What can hang from each mark:
Z: K Q
X: L Y
G: L W
J: K
H: W
E: R T
U: B Q
F: B H
B: F U
W: G
R: D E
D: R Y
L: G X
Q: U Z
Y: D X
T: E
K: J Z

Every row comes from one small tree of marks. Brackets hold a mark, then the marks that hang from it, in alphabetical order. Every link used is in the known rows. Which tree was each row made from?
In the rows, 128 means zero.
Known rows:
(W (G (L (X Y)))): [103 135 139 148 139 137 127  85 116 113 133  91 139 145 107 139 133 135
 145 142  88 130 135 153  70 129 120 129 139  93 146  97 115 141 135 105
 148 111 151 148 131 115 136 129 138 144 130 126 138 163 158 128 214 109
 129 126  76]
(G (L (X Y)) W): [103 139 137 152 131 134 130  86 124 104 128 102 133 154 118 128 131 143
 142 133  83 128 136 141  61 118 117 144 143  98 139  92 119 137 130 101
 150 108 144 147 124 112 131 125 137 161 137 114 135 158 152 126 213 113
 128 127  78]
(W (G L)): [121 134 131 137 117 132 133 106 122 132 126 108 133 134 104 129 120 135
 139 136 115 140 125 143  89 137 120 129 135 110 140 112 126 128 120 116
 142 127 151 123 126 137 131 132 120 127 129 128 129 153 154 137 185 126
 126 127 102]
(E (R (D (Y X))) T): [102 128 114 139 102 146 146 112 147  70 172  85 107 103 101 122 153 121
 124 141 120 141 140 124  69 112 130  83 131 110 156 125 129 126 158 123
 131 133  67 195 155 100 152 137 123 178 119 149 116 131 151  76 168 120
 126 130 136]
(K J (Z (Q (U B)))): [151 119 118  85 236 159 130 106 133 183 109 119 163 130 153 147 101 120
  94 112 147 134 121 142 230 152 130 120 119 143 112 130 109 119 112 149
 123 118 127  94 121  95 123 112 129 117 133 131 144  89 113 181  39 138
 132 140 131]
(Y (D R) (X L)): [ 94 135 129 174 128 163 110  82 145  87 139 110 132 134 132 133 155 125
 134 151 111 126 129 128  68 118 127 123 136  90 158 120 129 128 159 119
 142 122 115 186 148  70 124 128 128 150 119 145 130 150 118 115 174 110
 130 129 117]
(W (G (L (X (Y D))))): [ 90 134 140 165 146 155 119  71 122 106 140 100 130 140 103 138 141 128
 145 148  75 129 136 155  64 128 121 132 142  78 154  96 110 146 151 106
 148 110 141 176 140  95 132 124 139 147 132 130 144 167 150 122 207 108
 131 128  78]
(Q U Z): [142 126 121 114 159 142 133 122 112 139 119 127 130 137 146 138 103 127
 106 122 137 130 127 125 197 128 131 127 121 143 129 122 123 142 134 137
 120 131 127  96 128 139 122 119 122 115 134 113 143 116 124 131  99 128
 129 134 131]
(T (E (R (D (Y X))))): [104 129 113 146 108 145 155 120 147  62 173  86 101  97  96 116 149 112
 130 138 122 143 139 126  72 115 130  81 129 108 154 128 128 131 160 124
 129 129  61 171 155  99 150 135 125 173 117 146 121 129 149  79 169 125
 125 132 137]
(W (G (L X))): [108 137 134 138 120 134 129  95 115 123 125  96 137 145 102 133 123 142
 141 138 112 144 128 148  83 131 118 128 138 102 142 106 122 130 125 108
 146 120 159 130 127 132 133 129 122 138 126 125 136 160 160 134 204 119
 126 127  87]
(Y D X): [107 134 129 150 131 156 110  98 135 108 139 118 133 118 127 138 145 128
 133 138 111 117 130 128  97 122 128 125 132 102 145 128 126 123 155 116
 135 130 122 172 141 100 118 124 129 123 124 142 137 138 123 118 145 117
 129 132 126]
(F (B U) (H (W G))): [118 129 114 113  98  87 133 143 121 155  95 123 176 136  67 115 124 133
 112 124 137 156 120 119 114 141 118 163 122 132 121  90 136 133 115  87
 150 142 164 107  88 196 130 147 106 121 137 146 135 174 161 144 175 135
 125 118 116]
(K J (Z Q)): [144 117 115 104 199 136 136 114 124 156 126 121 143 121 139 157 126 126
 121 115 135 124 127 147 181 142 131 133 127 126 124 138 114 112 124 140
 124 107 117 129 133 108 121 112 136 118 126 126 130  89 110 175  76 148
 134 132 124]
(T (E R)): [121 126 126 126 110 135 158 122 121 108 148 123  89 123 103 113 126 118
 122 124 131 147 130 134 111 128 124  98 127 130 126 124 126 134 142 137
 122 128  92 125 143 124 150 124 135 162 130 125 125 128 142 110  91 139
 130 126 135]
(B F (U Q)): [126 132 122  89 130 117 120 114 115 150  90 123 140 139 111 125  99 125
 102 129 147 142 124 115 184 141 122 137 121 153 108 118 114 142 123 126
 132 136 141  89 103 152 134 140 113 117 128 128 141 141 124 137 111 135
 121 127 145]
(H (W (G (L X)))): [107 139 129 140 110 114 132  93 114 129 121 107 156 140  79 132 124 146
 142 131 115 143 128 149  78 130 116 142 141  99 145 100 127 130 128  94
 152 121 164 132 127 153 133 135 124 138 123 122 135 168 161 137 206 115
 126 117  76]
(F (B (U Q)) (H W)): [127 123 116  93 103  97 131 133 114 156  79 119 176 147  91 114 109 135
  96 122 150 145 123 105 170 141 123 170 118 150 105 100 124 137 121 100
 145 142 157  88  84 187 130 149 109 117 139 137 137 161 144 140 141 135
 122 118 126]
(E T): [127 128 129 119 114 132 135 123 122 123 136 123 117 131 120 124 130 130
 124 129 131 137 129 135 120 124 128 116 131 130 128 124 131 128 138 131
 126 133 115 146 136 128 139 127 130 146 129 129 124 131 136 117 106 132
 129 124 131]
(T E): [130 129 129 127 117 132 144 131 123 117 138 124 110 126 114 119 125 121
 130 126 132 140 129 135 121 128 127 113 128 128 126 127 128 133 139 132
 124 128 108 124 136 128 138 126 130 140 127 127 129 128 133 122 103 137
 128 127 132]
(R (D (Y X)) (E T)): [105 127 114 140 104 146 136 138 148  61 168  76 116 102 101 123 155 120
 138 148 124 143 140 135  69 110 136  92 133 111 160 127 136 129 163 120
 130 134  69 206 153 101 150 137 114 172 112 157 118 133 146  85 176 115
 123 131 139]
(U (B F) (Q Z)): [131 132 118  83 174 135 119 103  98 169  86 136 140 149 113 125  95 131
  97 128 150 131 122 113 229 142 125 131 113 161 104 114 105 152 128 143
 125 138 141  44 105 164 134 136 123 121 138 120 150 130 127 133 112 116
 126 118 141]
(Y D (X L)): [103 134 135 158 138 157 106  74 137 101 136 109 138 132 130 139 144 131
 136 151 114 119 128 135  80 118 125 128 136  92 147 115 122 120 158 111
 142 122 126 175 143  90 117 129 136 140 121 140 132 149 122 115 164 111
 128 128 118]
(L G (X Y)): [105 132 138 143 147 126 126  95 123 106 140 106 141 147 132 133 131 139
 136 132  96 125 134 139  82 119 124 139 140 104 136 108 115 136 142 107
 141 108 131 151 129 114 135 122 142 146 132 124 137 149 147 120 186 106
 130 129  92]
(Y (D R)): [106 129 125 161 126 152 123 125 141 107 137 138 113 127 125 121 147 113
 126 134 109 133 130 123 108 126 131 126 130 110 148 131 128 141 145 138
 129 127 109 167 142  88 131 122 119 139 128 137 131 132 116 119 132 127
 131 131 130]
(L (G W) (X Y)): [104 140 134 152 137 117 132  83 126 107 137 105 143 153 124 125 124 148
 140 127  85 129 131 137  56 116 116 157 147 100 137  98 117 131 132  96
 149 105 140 145 122 120 132 122 140 154 138 116 135 157 158 125 208 110
 130 129  83]
(Y (D (R E)) (X L)): [ 90 131 128 175 120 166 115  98 146  71 147 100 121 133 120 128 157 120
 141 157 113 136 131 137  57 115 130 119 136  92 161 118 132 131 167 121
 139 124 102 200 152  69 136 126 123 164 116 151 128 151 122 114 167 106
 128 131 124]
(B (F H)): [115 141 110 105 110 108 115 127 132 146 106 155 136 133 101 108 138 131
 118 125 138 137 119 112 132 125 123 136 121 139 113 108 133 137 124 120
 133 139 133 110 111 182 131 137 117 125 132 139 132 142 135 129 159 129
 129 123 143]
(R E): [123 124 126 129 122 130 133 143 128 113 135 117 116 127 118 123 131 124
 135 133 131 139 131 137 117 125 131 122 128 130 130 127 132 132 136 129
 125 130 113 139 133 126 140 128 126 142 124 134 126 128 132 126 122 124
 127 129 134]
(B (F (H (W (G L))))): [106 148 107 115  86  92 123 101 126 153  99 144 161 134  53 108 132 141
 130 127 128 150 117 128  87 135 112 149 131 118 129  87 137 138 118  94
 154 138 160 104 108 211 134 146 111 125 130 136 132 173 164 144 218 124
 127 113 104]
(Q (U (B F)) (Z K)): [129 134 107  79 210 146 117 128 109 165  95 154 133 142 128 142  91 120
  92 118 143 128 121 127 227 130 128 114 115 162 108 102 110 160 134 143
 122 134 131  41 116 143 138 121 134 118 139 112 159 108 113 144  83 125
 131 131 147]
(D (R E)): [115 125 122 146 109 136 137 153 136  99 139 119 110 128 119 115 139 118
 133 134 127 145 131 131 102 126 133 117 127 128 143 131 138 140 137 137
 126 131 102 152 137 105 147 126 116 150 123 137 123 129 127 126 129 123
 128 131 134]
(Z (Q (U B))): [145 125 129 105 188 156 129 104 137 168 103 120 143 133 153 129  97 123
 100 120 141 135 120 127 221 147 126 112 118 149 114 121 121 131 115 149
 127 133 136  86 114  95 128 122 123 122 138 132 145 121 126 141  73 128
 127 135 138]
(Y (D (R E)) X): [ 94 132 124 169 112 165 118 125 142  79 149 110 117 117 118 127 158 118
 138 144 109 134 133 131  74 119 133 114 132 102 159 130 136 133 165 125
 132 133  96 197 149  80 138 122 118 146 119 152 132 140 123 115 149 112
 129 135 133]
(B (F H) U): [113 138 112  95 113 105 114 131 132 149  96 146 143 138  99 112 128 123
 105 125 143 146 121 110 142 130 120 137 121 146 109 102 130 141 117 114
 134 140 136 109  99 180 133 139 105 129 132 143 138 149 135 130 142 138
 126 127 147]
(R (D Y) (E T)): [113 121 116 132 109 136 146 152 147  74 165  93 100 110  98 112 147 114
 133 143 127 151 139 134  89 113 137  98 131 121 151 126 131 141 152 132
 123 132  66 188 150 109 154 136 115 177 118 146 115 125 143  89 153 125
 124 129 141]
(E (R (D Y)) T): [110 122 115 132 108 136 155 127 145  81 169 103  91 110  96 112 143 113
 119 137 125 149 139 125  89 116 131  90 130 121 147 125 125 137 146 137
 124 131  65 177 153 105 156 137 122 186 124 138 113 123 149  78 144 130
 127 127 138]
(J (K (Z (Q (U B))))): [152 117 121  87 231 161 128 115 127 187 112 106 157 132 150 153  97 121
  95 117 147 137 119 151 230 154 130 121 118 143 113 128 113 118 117 146
 120 116 131  87 123  81 127 113 127 108 128 129 143  93 117 184  42 139
 130 138 135]
(G (L X) W): [108 142 132 143 114 130 131  94 121 116 121 104 131 154 113 124 119 149
 138 129 106 140 129 137  75 120 115 145 142 107 135 101 124 127 119 104
 148 118 151 129 121 128 129 127 123 153 133 113 133 155 154 131 206 123
 125 127  90]
(U B): [126 129 133 116 150 138 122 122 130 147 117 129 140 133 126 118 121 125
 117 128 134 131 126 124 146 136 127 120 123 136 116 121 123 132 119 134
 129 134 136 103 118 121 133 131 126 138 133 136 134 133 134 126 118 117
 127 127 131]
(B (F H) (U (Q Z))): [127 132 105  74 132 112 119 109  98 161  79 131 145 152 106 126 103 128
  89 124 155 140 123 107 219 134 122 148 115 160 102 101 114 152 127 125
 128 139 141  68  94 200 133 139 108 112 139 126 150 143 131 130 129 136
 126 124 144]
(R D E): [115 122 120 137 120 131 133 156 143 100 149 109 112 124 115 120 136 122
 135 135 132 138 138 132  97 120 135 114 126 124 136 126 129 136 138 131
 126 133  94 143 137 123 143 131 120 159 124 138 121 122 134 112 127 121
 126 129 135]
(B (U (Q (Z (K J))))): [139 116 105  80 196 136 132 129  90 145 105 125 135 142 134 174  89 115
 104 118 136 114 132 147 209 127 130 138 128 148 111 117  95 144 146 139
 123 113 126  73 120 134 138 122 141 106 132 102 149  91 102 152  61 146
 134 138 124]
(R (D (Y (X (L G))))): [102 135 122 156 132 135 124  89 157  72 155  76 150 125 123 128 141 137
 142 152 115 131 130 126  47 111 126 126 141  89 160 116 122 118 146 100
 148 115 105 175 139 101 125 141 120 161 117 147 119 151 150  97 252 105
 122 133 113]

Which tree is each row?
[140 121 103  96 208 146 132 138 107 140 123 147 129 129 147 166  99 118
 111 115 128 112 128 149 191 119 134 124 128 141 125 119 110 144 148 144
 119 117 115  85 136 127 132 109 145 106 133 101 148  79 101 155  64 139
 137 144 125] => (Q U (Z (K J)))
[119 140 131 147 123 113 134  81 134 120 128 111 142 157 122 118 111 150
 138 134 114 141 118 134  57 120 112 160 145 106 132 101 124 117 119 103
 149 113 142 120 120 131 124 131 131 154 134 116 121 156 153 132 193 122
 126 126  99] => (X (L (G W)))
[137 117 107 107 201 138 133 130 123 143 125 140 122 117 140 168 117 116
 129 114 121 109 126 159 166 127 130 123 132 129 121 126 114 125 139 145
 127 108 113 109 136  98 136 113 156 113 129 114 136  82 101 158  72 151
 138 136 125] => (Z (K J) Q)
[131 128 115  84 150 120 124 114  96 152  87 122 135 147 114 137  93 126
  95 127 150 137 127 114 222 139 124 141 117 160 110 113 107 151 131 130
 125 135 138  68 104 170 131 135 114 114 133 116 149 133 120 133 106 136
 124 123 144] => (B F (U (Q Z)))
[154 118 113  97 212 149 136 112 129 164 121 120 150 124 155 156 108 123
 106 112 139 130 124 145 213 144 131 127 125 135 122 136 114 116 120 145
 123 112 120 119 132 102 118 109 131 107 128 123 138  85 107 182  47 149
 133 142 128] => (K J (Z (Q U)))
[144 120 111  87 235 160 127 123 131 171 108 139 141 124 154 157  91 112
 104 112 133 120 121 154 215 137 130 110 124 146 109 117 109 133 129 154
 126 119 125  72 125  84 137 113 146 113 136 120 150  83 103 166  37 139
 136 145 131] => (Z (K J) (Q (U B)))
[ 99 135 125 166 121 161 115 110 142  96 141 122 128 119 128 131 155 122
 131 139 107 125 131 122  85 122 130 121 132 100 158 131 133 130 156 124
 136 130 112 185 146  81 127 123 121 132 122 147 133 139 118 117 158 116
 130 132 127] => (Y (D R) X)
[113 141 114  93 131 119 109 122 136 165  95 156 147 139  98  99 131 127
 107 126 144 140 117 109 149 133 122 128 116 147 102 102 129 141 114 126
 135 145 141  82 100 175 136 140 117 137 137 147 139 147 140 128 150 118
 128 123 145] => (U (B (F H)))
[114 124 120 136 108 135 158 131 137  96 162 115  84 121 101 109 132 115
 122 126 133 149 138 129  93 122 128  91 125 123 130 123 125 138 144 138
 122 131  73 125 147 124 154 127 131 178 129 129 120 120 144  93  97 136
 129 127 136] => (T (E (R D)))
[104 130 116 147  92 150 141 134 142  60 159  86 116 107 104 119 159 116
 137 147 120 148 133 134  74 116 135  96 135 115 166 131 144 133 164 126
 131 133  78 214 154  83 154 132 110 165 113 157 120 140 140 100 180 117
 126 132 138] => (D (R (E T)) (Y X))
[ 94 131 123 161  98 169 125 119 136  73 158 107 105 121 109 122 159 120
 134 145 113 144 135 137  65 115 133 103 135 104 159 125 139 134 174 129
 131 138  82 214 158  79 150 122 119 162 119 154 128 142 130 105 127 116
 130 130 136] => (Y (D (R (E T))) X)
[112 124 117 141 100 141 150 149 140  73 154 101 101 113 101 108 150 110
 131 143 121 157 134 135  96 119 136 102 133 126 157 131 140 143 152 139
 123 130  75 197 152  90 158 131 110 170 118 146 117 133 137 104 156 129
 127 130 139] => (D (R (E T)) Y)
[109 142 129 143 120 113 135  90 123 119 130 109 140 155 118 121 113 155
 135 124 107 142 123 133  70 117 114 155 144 109 133 108 124 121 121  98
 146 115 146 127 118 136 129 124 127 147 134 115 133 154 159 130 199 119
 127 130  94] => (L (G W) X)
[140 117 104  89 196 138 132 124  90 141 115 135 126 138 136 171  98 122
 117 119 131 105 130 148 197 123 133 136 129 140 116 123  98 141 152 145
 122 112 120  73 132 136 136 120 153 102 132  99 143  85 102 151  78 138
 137 134 119] => (U (Q (Z (K J))))
[113 121 114 141 126 132 139 157 154  79 156  97 111 105 106 117 145 111
 137 142 125 141 138 129  98 117 137 109 128 119 151 130 128 140 141 129
 125 127  80 170 141 108 142 137 113 160 118 144 118 123 136 101 175 121
 123 133 138] => (R (D Y) E)
[101 136 133 149 127 118 131  83 116 116 128 104 158 139  86 137 133 139
 146 135  91 130 135 155  64 129 119 140 142  91 149  91 122 139 137  91
 155 110 155 150 129 135 135 134 139 145 128 122 137 170 159 132 213 104
 129 117  65] => (H (W (G (L (X Y)))))
[112 144 104 112  93  81 123 114 127 158 103 156 163 124  57 111 135 135
 125 124 135 145 115 123 107 132 116 149 127 128 123  98 140 135 121 101
 146 139 152 106 108 212 133 144 117 117 128 140 133 162 152 141 181 124
 129 114 118] => (B (F (H (W G))))
[ 90 138 138 167 141 153 121  72 130  99 135 110 124 151 117 129 138 136
 142 139  69 125 139 143  52 117 118 147 146  83 148  91 112 144 144 101
 150 107 133 175 134  91 126 121 137 162 137 118 140 159 146 119 207 113
 130 128  80] => (G (L (X (Y D))) W)
[120 144 109  87 133 111 113 116 139 178  84 167 177 134  89  96 113 130
  92 117 152 146 114 107 175 135 120 135 117 154 105  94 135 146 114 117
 140 150 149  75  98 189 132 142 109 125 136 141 144 149 141 140 121 115
 127 123 137] => (Q (U (B (F (H W)))))
[ 83 132 137 175 141 167 120  93 135  83 140 113 116 147 125 127 154 120
 136 143  76 128 143 138  69 120 128 127 140  85 159 105 116 156 156 120
 142 109 115 193 147  67 138 119 131 164 131 129 140 155 131 113 195 109
 132 129  89] => (G (L (X (Y (D R)))))
[113 122 114 139 113 135 164 133 147  76 170 102  85 102  92 106 139 105
 125 133 124 152 139 126  93 120 130  87 127 119 146 127 123 141 146 137
 122 126  58 156 153 107 154 133 123 180 123 136 117 121 146  82 142 137
 126 130 138] => (T (E (R (D Y))))
[139 120 115  86 196 151 125 111  90 155 102 124 132 149 137 154  91 126
 103 123 141 113 128 135 230 132 130 127 121 153 107 113 100 147 140 147
 122 124 135  47 118 128 139 128 145 115 140 109 150 109 117 134  86 122
 132 127 127] => (U B (Q (Z K)))
[138 118 109  78 219 149 127 119  92 159 104 137 139 143 132 162  90 119
 106 119 137 108 127 146 217 130 132 128 124 148 105 116  93 144 144 151
 122 117 128  49 121 129 141 123 151 112 137 107 150  89 107 151  67 125
 136 134 122] => (U B (Q (Z (K J))))
[112 140 106  95 100  86 118 130 132 154  91 156 164 132  76 111 129 127
 106 118 146 146 121 112 136 129 118 150 123 143 112  96 136 141 119 100
 141 140 143 110  98 201 133 143 105 128 128 140 137 155 137 134 144 134
 126 118 136] => (B (F (H W)) U)
[ 99 128 118 154 125 143 136  92 155  67 161  80 122 114 112 127 149 121
 131 152 121 133 136 125  58 111 127  98 132  99 157 116 122 123 151 116
 140 121  84 177 149  90 138 142 126 177 116 146 115 139 142  83 208 111
 124 130 125] => (E (R (D (Y (X L)))))
[131 121 103 103 196 134 131 143 101 133 130 149 121 128 132 169 116 119
 126 117 124 107 131 152 158 117 133 129 130 131 125 120 110 139 150 139
 121 111 111  96 137 135 134 113 153 116 131 104 140  83 103 147  89 140
 139 133 121] => (Q (Z (K J)))
[126 135 126  87 152 131 115 105 120 167  89 135 144 139 110 113 101 129
 104 130 146 135 119 113 192 144 123 127 116 155 102 117 111 143 119 138
 133 141 144  64 103 146 137 141 122 124 133 132 142 139 129 137 118 115
 124 123 142] => (U (B F) Q)
[127 140 124  96 163 138 114 120 136 165  98 145 146 134 121 109 102 124
  98 126 145 144 117 114 182 140 125 114 115 154 109 113 123 146 115 137
 129 145 139  73 109 138 133 131 114 128 133 135 147 134 129 140 103 116
 125 132 149] => (Q (U (B F)))
[133 137 110  82 170 135 115 102 140 186  81 146 151 136 125 109 107 124
  89 118 152 145 112 112 223 144 121 120 112 159 100 102 126 141 110 140
 132 144 141  68  98 149 131 130 112 120 141 143 151 134 134 144 105 129
 128 130 152] => (Z (Q (U (B (F H)))))
[110 131 114 147 125 139 126 125 154  82 153  91 140 101 120 131 151 123
 135 142 118 122 136 119  88 115 134 110 130 107 157 132 129 125 146 115
 135 127  98 176 140 103 127 138 117 141 116 150 124 130 135  97 208 114
 124 135 131] => (R (D (Y X)))
[146 114 117 106 195 139 135 121 119 161 127 107 137 126 138 164 123 125
 122 120 136 128 125 157 179 145 130 133 126 126 124 135 117 110 129 137
 122 106 119 124 135  94 125 113 136 109 122 124 129  92 114 177  78 151
 133 129 128] => (J (K (Z Q)))
[ 93 132 139 159 157 145 117  82 129 100 147 116 132 144 128 132 139 132
 135 138  82 122 135 140  76 117 125 143 143  89 144 107 107 141 156 108
 141 108 121 178 139  94 130 119 143 148 132 127 143 152 141 113 178 107
 132 130  94] => (L G (X (Y D)))
[ 90 139 131 177 126 158 113  70 146  84 144 106 140 143 132 127 144 136
 138 149 104 132 125 129  43 117 122 136 144  83 161 116 125 124 157 109
 149 118 119 184 145  77 125 125 126 153 122 143 129 161 134 116 203 107
 129 132 109] => (Y (D R) (X (L G)))
[120 135 125 138 106 114 137 103 121 135 122 118 152 129  81 127 121 138
 140 129 117 141 125 145  83 137 117 142 138 107 144 106 132 129 122 103
 149 127 156 122 124 156 130 138 120 128 127 125 127 159 156 141 187 123
 126 117  90] => (H (W (G L)))
[102 125 123 162 119 155 128 139 141  91 145 127 100 123 115 116 148 110
 132 139 113 143 133 133  97 123 134 120 130 112 150 130 132 146 153 138
 126 130  93 178 146  87 143 121 116 153 124 143 128 132 119 119 125 123
 130 132 135] => (Y (D (R E)))
[140 120 123  97 151 133 132 111  95 141 102 106 136 149 134 146  94 126
 101 127 145 131 131 123 214 137 127 142 122 149 116 120 108 142 132 133
 123 127 137  86 111 145 129 131 119 114 134 115 144 128 123 128  96 135
 126 128 131] => (B (U (Q Z)))
